Known rows, with every step that occurs:
bufa -> salu: [-0.01 -0.05 -0.14  0.00 -0.04  0.30  0.18  0.00  0.02  0.12  0.40 -0.25
 -0.38 -0.17  0.10 -0.59  0.00 -0.28 -0.11 -0.05 -0.25  0.42  0.27]
mube -> tofip: [ 0.10 -0.16 -0.21 -0.13 -0.13 -0.07  0.07 -0.36 -0.28  0.45  0.12 -0.23
 -0.15 -0.14 -0.07  0.16 -0.04 -0.22  0.34  0.21  0.17  0.27  0.01]
bufa -> salu -> kigipir: [-0.02 -0.27 -0.26  0.36 -0.15  0.47  0.01  0.31  0.10  0.13  0.22 -0.09
 -0.41  0.28  0.31 -0.31 -0.27 -0.49  0.02 -0.19 -0.83  0.34  0.18]
kigipir -> salu -> sedo -> mube -> tofip -> bufa: [-0.02  0.17  0.11 -0.22  0.29 -0.10 -0.12  0.04  0.24 -0.12 -0.24  0.08
  0.21 -0.51  0.05  0.10  0.12  0.42 -0.12  0.03  0.23 -0.28  0.06]
mulo -> mube -> tofip: [ 0.22 -0.48 -0.38  0.10 -0.32 -0.11 -0.01 -0.30 -0.36  0.38  0.26  0.07
 -0.22 -0.19  0.09  0.16 -0.03 -0.27  0.40  0.55  0.40 -0.17  0.27]
kigipir -> salu -> tofip -> mube: [-0.43  0.12  0.17  0.14 -0.44 -0.29  0.51  0.31 -0.11  0.36  0.41  0.43
  0.29  0.55  0.01  0.02 -0.28 -0.20 -0.44 -0.57 -0.16 -0.08 -0.18]
sedo -> mube -> tofip -> kigipir -> salu -> bufa: [ 0.38  0.38  0.11 -0.02  0.34 -0.60  0.44  0.24  0.26  0.11 -0.64  0.12
  0.15  0.28 -0.04  0.29  0.14  0.39  0.11  0.42  0.30 -0.37  0.09]
salu -> mube -> tofip -> bufa: [-0.13  0.18  0.58  0.05  0.29  0.06 -0.15 -0.18 -0.65  0.18 -0.36  0.22
  0.40  0.17 -0.41  0.11 -0.12  0.15  0.00  0.39  0.39  0.14 -0.34]
kigipir -> salu: [ 0.00  0.13 -0.19  0.11 -0.53 -0.25  0.58  0.21 -0.06  0.31  0.21  0.09
 -0.28  0.17  0.17 -0.07 -0.08  0.06 -0.15 -0.08  0.01  0.36  0.06]
sedo -> mube -> tofip -> bufa -> salu: [ 0.12  0.27  0.49 -0.52  0.74  0.11 -0.23  0.06  0.12 -0.15 -0.25 -0.16
  0.40 -0.54  0.00 -0.60  0.22  0.20  0.01 -0.08  0.38  0.07  0.25]
kigipir -> salu -> bufa: [ 0.15  0.38 -0.18  0.52 -0.19 -0.16  0.87  0.33 -0.27  0.29 -0.01  0.09
 -0.42  0.46  0.02 -0.18 -0.06  0.14 -0.40  0.45 -0.12  0.31 -0.20]
bizak -> salu -> mube -> tofip: [ 0.49  0.20  0.10 -0.18 -0.15 -0.28 -0.12 -0.42 -0.49  0.25 -0.28  0.03
  0.00  0.15 -0.44  0.33 -0.11 -0.05  0.02  0.09  0.57  0.32 -0.44]
tofip -> mube: [-0.27 -0.24  0.33  0.31 -0.41  0.05  0.19  0.08 -0.41 -0.22  0.34 -0.01
  0.34  0.30 -0.07 -0.28 -0.01  0.00 -0.15 -0.03 -0.01  0.50 -0.22]
sedo -> mube -> tofip -> bufa -> salu -> kigipir: [ 0.13  0.08  0.34 -0.15  0.62  0.26 -0.41  0.35  0.23 -0.14 -0.42  0.01
  0.36 -0.12  0.22 -0.33 -0.07  0.04  0.12 -0.20 -0.19 -0.05  0.18]
sedo -> salu -> mube: [-0.12  0.12  0.21  0.09 -0.43 -0.08 -0.35 -0.15 -0.42 -0.21  0.31 -0.06
  0.17  0.49 -0.47 -0.41 -0.04 -0.06  0.02 -0.17  0.13  0.40 -0.70]
mube -> tofip -> kigipir -> salu: [ 0.14 -0.07 -0.26 -0.13 -0.22 -0.45  0.34 -0.23  0.31  0.36 -0.40  0.05
  0.04  0.08  0.20  0.73  0.01 -0.05  0.31  0.07  0.06 -0.21  0.17]
mulo -> tofip -> kigipir -> salu: [ 0.10  0.00 -0.21  0.00 -0.13 -0.45  0.53  0.63  0.23 -0.30 -0.02  0.30
  0.02  0.30  0.29  0.48  0.06  0.32  0.33 -0.25 -0.36 -0.43 -0.03]
kigipir -> salu -> sedo -> mube -> tofip: [ 0.11  0.01 -0.24 -0.34 -0.01 -0.29 -0.08 -0.12  0.31  0.28  0.06 -0.09
 -0.18 -0.37 -0.09  0.16 -0.02  0.09  0.11  0.05  0.12 -0.21  0.22]
mube -> tofip -> kigipir -> salu -> bufa: [ 0.25  0.23 -0.28  0.27  0.11 -0.36  0.63 -0.08  0.11  0.34 -0.62  0.05
 -0.11  0.37  0.07  0.61  0.03  0.07  0.10  0.62 -0.04 -0.29 -0.09]
sedo -> mube: [ 0.01 -0.02  0.33 -0.14 -0.14 -0.15  0.06  0.37 -0.14 -0.13  0.47 -0.07
  0.00 -0.03 -0.05 -0.51  0.11  0.26  0.05 -0.23  0.38  0.43  0.26]
sedo -> salu: [-0.04 -0.06 -0.22 -0.01 -0.58 -0.03 -0.19 -0.18 -0.11 -0.38  0.51 -0.30
  0.00  0.02  0.00 -0.43  0.16 -0.10  0.10 -0.36  0.03  0.42 -0.50]
bufa -> salu -> sedo: [-0.17 -0.31 -0.44  0.16  0.00  0.63 -0.12 -0.21  0.21  0.00  0.58 -0.37
 -0.65 -0.43  0.11 -0.38 -0.03 -0.40 -0.16  0.09 -0.67  0.16  0.30]
mube -> tofip -> bufa -> salu -> sedo: [-0.13 -0.15 -0.23 -0.04  0.54  0.67 -0.36 -0.48  0.17 -0.05 -0.06 -0.29
 -0.11 -0.76  0.11 -0.06  0.07 -0.24 -0.07  0.27 -0.38 -0.16  0.08]
bizak -> tofip -> bufa -> salu: [-0.11  0.21 -0.19 -0.25  0.37  0.38 -0.22  0.31  0.11 -0.52 -0.40 -0.26
  0.02 -0.18  0.11 -0.74  0.16  0.21 -0.73 -0.07  0.17  0.11  0.08]
bufa -> salu -> mube -> tofip: [ 0.07  0.16  0.15 -0.22  0.35  0.10 -0.18 -0.40 -0.27  0.63 -0.14 -0.14
 -0.10  0.11 -0.48 -0.21 -0.28 -0.41  0.10  0.37  0.03  0.18  0.04]

Rows:
[-0.11  0.12  0.29  0.29 -0.34 -0.37  0.36  0.23 -0.05  0.13 -0.24  0.44
  0.07  0.69 -0.13  0.36 -0.20  0.14 -0.07  0.07  0.01 -0.01  0.02]
tofip -> kigipir -> salu -> mube
[ 0.02 -0.05  0.13 -0.15 -0.13 -0.28 -0.59 -0.57 -0.07 -0.17 -0.31 -0.11
  0.46  0.38 -0.43  0.38  0.04 -0.14  0.48  0.01  0.20 -0.19 -0.58]
sedo -> salu -> mube -> tofip -> kigipir
[-0.24  0.18 -0.21  0.01 -0.40 -0.27  0.57  0.27  0.00  0.67  0.52  0.30
 -0.32  0.30  0.14  0.07 -0.26 -0.27 -0.26 -0.54 -0.13 -0.14  0.11]
kigipir -> salu -> tofip
[ 0.12 -0.09 -0.14 -0.01 -0.34 -0.15  0.13  0.05  0.22 -0.17  0.28  0.24
 -0.11  0.08  0.31  0.58  0.11 -0.13 -0.12 -0.81  0.10 -0.26 -0.01]
bizak -> salu -> tofip -> kigipir
[ 0.02 -0.29 -0.13 -0.25  0.11  0.05 -0.42 -0.24  0.08  0.07  0.31 -0.28
 -0.14 -0.50 -0.20  0.04  0.07 -0.01  0.28  0.12  0.13 -0.10  0.23]
salu -> sedo -> mube -> tofip
[ 0.16 -0.18  0.23 -0.37  0.13 -0.35 -0.19 -0.03  0.24 -0.09 -0.14 -0.10
  0.30 -0.13  0.00  0.27  0.18  0.19  0.51 -0.04  0.41 -0.17  0.36]
sedo -> mube -> tofip -> kigipir
[ 0.03  0.12  0.09 -0.21  0.52  0.34 -0.04 -0.27 -0.01  0.08 -0.23 -0.18
  0.13 -0.46  0.12 -0.29  0.09 -0.12 -0.02  0.14  0.00  0.12  0.06]
mube -> tofip -> bufa -> salu
[-0.04  0.00  0.19 -0.07  0.16  0.12  0.02 -0.20 -0.33  0.04 -0.17 -0.06
  0.24 -0.28  0.07  0.10  0.08  0.11  0.13  0.18  0.30  0.18 -0.14]
mube -> tofip -> bufa
[-0.23  0.31  0.63  0.19  0.38  0.40 -0.03  0.16 -0.35 -0.12 -0.10  0.19
  0.18  0.16 -0.22 -0.63 -0.09  0.08 -0.43  0.12 -0.05  0.32 -0.06]
tofip -> bufa -> salu -> mube
[ 0.44  0.03  0.18 -0.11 -0.09 -0.35 -0.20 -0.40 -0.14 -0.07 -0.56  0.15
  0.19  0.23 -0.27  0.76  0.02  0.06  0.22  0.05  0.49 -0.03 -0.29]
bizak -> salu -> mube -> tofip -> kigipir
[-0.03 -0.15  0.27  0.03  0.04 -0.18 -0.18 -0.35 -0.25  0.27 -0.33  0.11
  0.23  0.39 -0.38  0.60 -0.16 -0.10  0.40  0.36  0.16 -0.12 -0.02]
salu -> mube -> tofip -> kigipir
[-0.16 -0.29  0.02  0.04 -0.11  0.19 -0.23  0.16  0.02 -0.27  0.63 -0.17
 -0.27 -0.32 -0.07 -0.31  0.09  0.18 -0.02 -0.08 -0.05  0.13  0.29]
salu -> sedo -> mube
[-0.20  0.00  0.30 -0.03  0.50  0.57 -0.36  0.25  0.32 -0.64  0.27 -0.13
  0.01 -0.65  0.13 -0.77  0.25  0.26 -0.36 -0.14 -0.19  0.01  0.34]
tofip -> bufa -> salu -> sedo -> mube
[-0.35 -0.27 -0.03  0.14 -0.22  0.01  0.15  0.14  0.10  0.16  0.50  0.20
 -0.12  0.27  0.21  0.41 -0.06 -0.30  0.10 -0.49 -0.21 -0.36  0.28]
salu -> tofip -> kigipir
[-0.10 -0.16 -0.07  0.05 -0.21 -0.20  0.01  0.31  0.61 -0.36  0.10  0.12
 -0.07 -0.10  0.19  0.23  0.13  0.33 -0.02 -0.21 -0.15 -0.34  0.43]
tofip -> kigipir -> salu -> sedo -> mube
[ 0.00 -0.48 -0.43  0.20  0.35  0.63 -0.41 -0.45  0.06 -0.15  0.08  0.00
 -0.20 -0.75  0.30 -0.05  0.10 -0.28  0.00  0.63 -0.17 -0.58  0.33]
mulo -> mube -> tofip -> bufa -> salu -> sedo
[-0.28 -0.02 -0.24 -0.10 -0.45 -0.03 -0.21 -0.10 -0.04  0.01  0.80 -0.07
 -0.02  0.16 -0.04 -0.25  0.00 -0.42 -0.02 -0.82 -0.07 -0.07 -0.44]
sedo -> salu -> tofip
[ 0.38  0.06  0.15 -0.32  0.28  0.04 -0.50 -0.18  0.12 -0.67 -0.20 -0.09
  0.22 -0.80  0.06  0.15  0.38  0.45 -0.15 -0.20  0.53 -0.06 -0.21]
bizak -> salu -> sedo -> mube -> tofip -> bufa
[-0.02 -0.30 -0.57  0.04 -0.20 -0.11  0.04 -0.42  0.51  0.18 -0.22 -0.06
 -0.23 -0.20  0.18  0.90 -0.04 -0.15  0.26  0.22 -0.32 -0.49  0.17]
mube -> tofip -> kigipir -> salu -> sedo
[-0.06 -0.28 -0.33  0.35 -0.66  0.12 -0.35  0.14 -0.01 -0.37  0.34 -0.18
 -0.03  0.47  0.21 -0.15 -0.11 -0.25  0.21 -0.50 -0.52  0.34 -0.58]
sedo -> salu -> kigipir
[-0.13  0.12  0.24  0.10  0.25  0.46  0.13  0.12 -0.04 -0.28  0.10 -0.07
  0.00 -0.30  0.26 -0.63  0.16  0.06 -0.31 -0.08 -0.14  0.34  0.11]
tofip -> bufa -> salu
[-0.10  0.31  0.21  0.20 -0.38 -0.31  0.43  0.21 -0.38  0.44  0.02  0.34
 -0.11  0.61 -0.30 -0.09 -0.33  0.08 -0.26  0.10  0.10  0.34 -0.14]
kigipir -> salu -> mube
[-0.06  0.48  0.45 -0.01  0.15 -0.25  0.18 -0.04 -0.41  0.38 -0.63  0.40
  0.39  0.29 -0.30  0.22 -0.19  0.25 -0.17  0.31  0.36  0.03 -0.34]
kigipir -> salu -> mube -> tofip -> bufa
[ 0.22  0.26 -0.24  0.42  0.21 -0.35  0.82  0.76  0.03 -0.32 -0.24  0.30
 -0.10  0.59  0.12  0.35  0.10  0.41  0.09  0.29 -0.49 -0.51 -0.30]
mulo -> tofip -> kigipir -> salu -> bufa
[ 0.05 -0.33 -0.15 -0.37  0.52  0.22 -0.55 -0.31  0.73 -0.19 -0.05 -0.33
 -0.06 -0.61  0.02  0.10  0.19 -0.14  0.33  0.06 -0.23 -0.49  0.59]
bufa -> salu -> sedo -> mube -> tofip -> kigipir
[-0.15 -0.01 -0.33  0.14  0.27  0.55 -0.41  0.58  0.19 -0.53 -0.57 -0.13
 -0.05  0.25  0.30 -0.47 -0.10  0.04 -0.60 -0.22 -0.43  0.01  0.01]
bizak -> tofip -> bufa -> salu -> kigipir
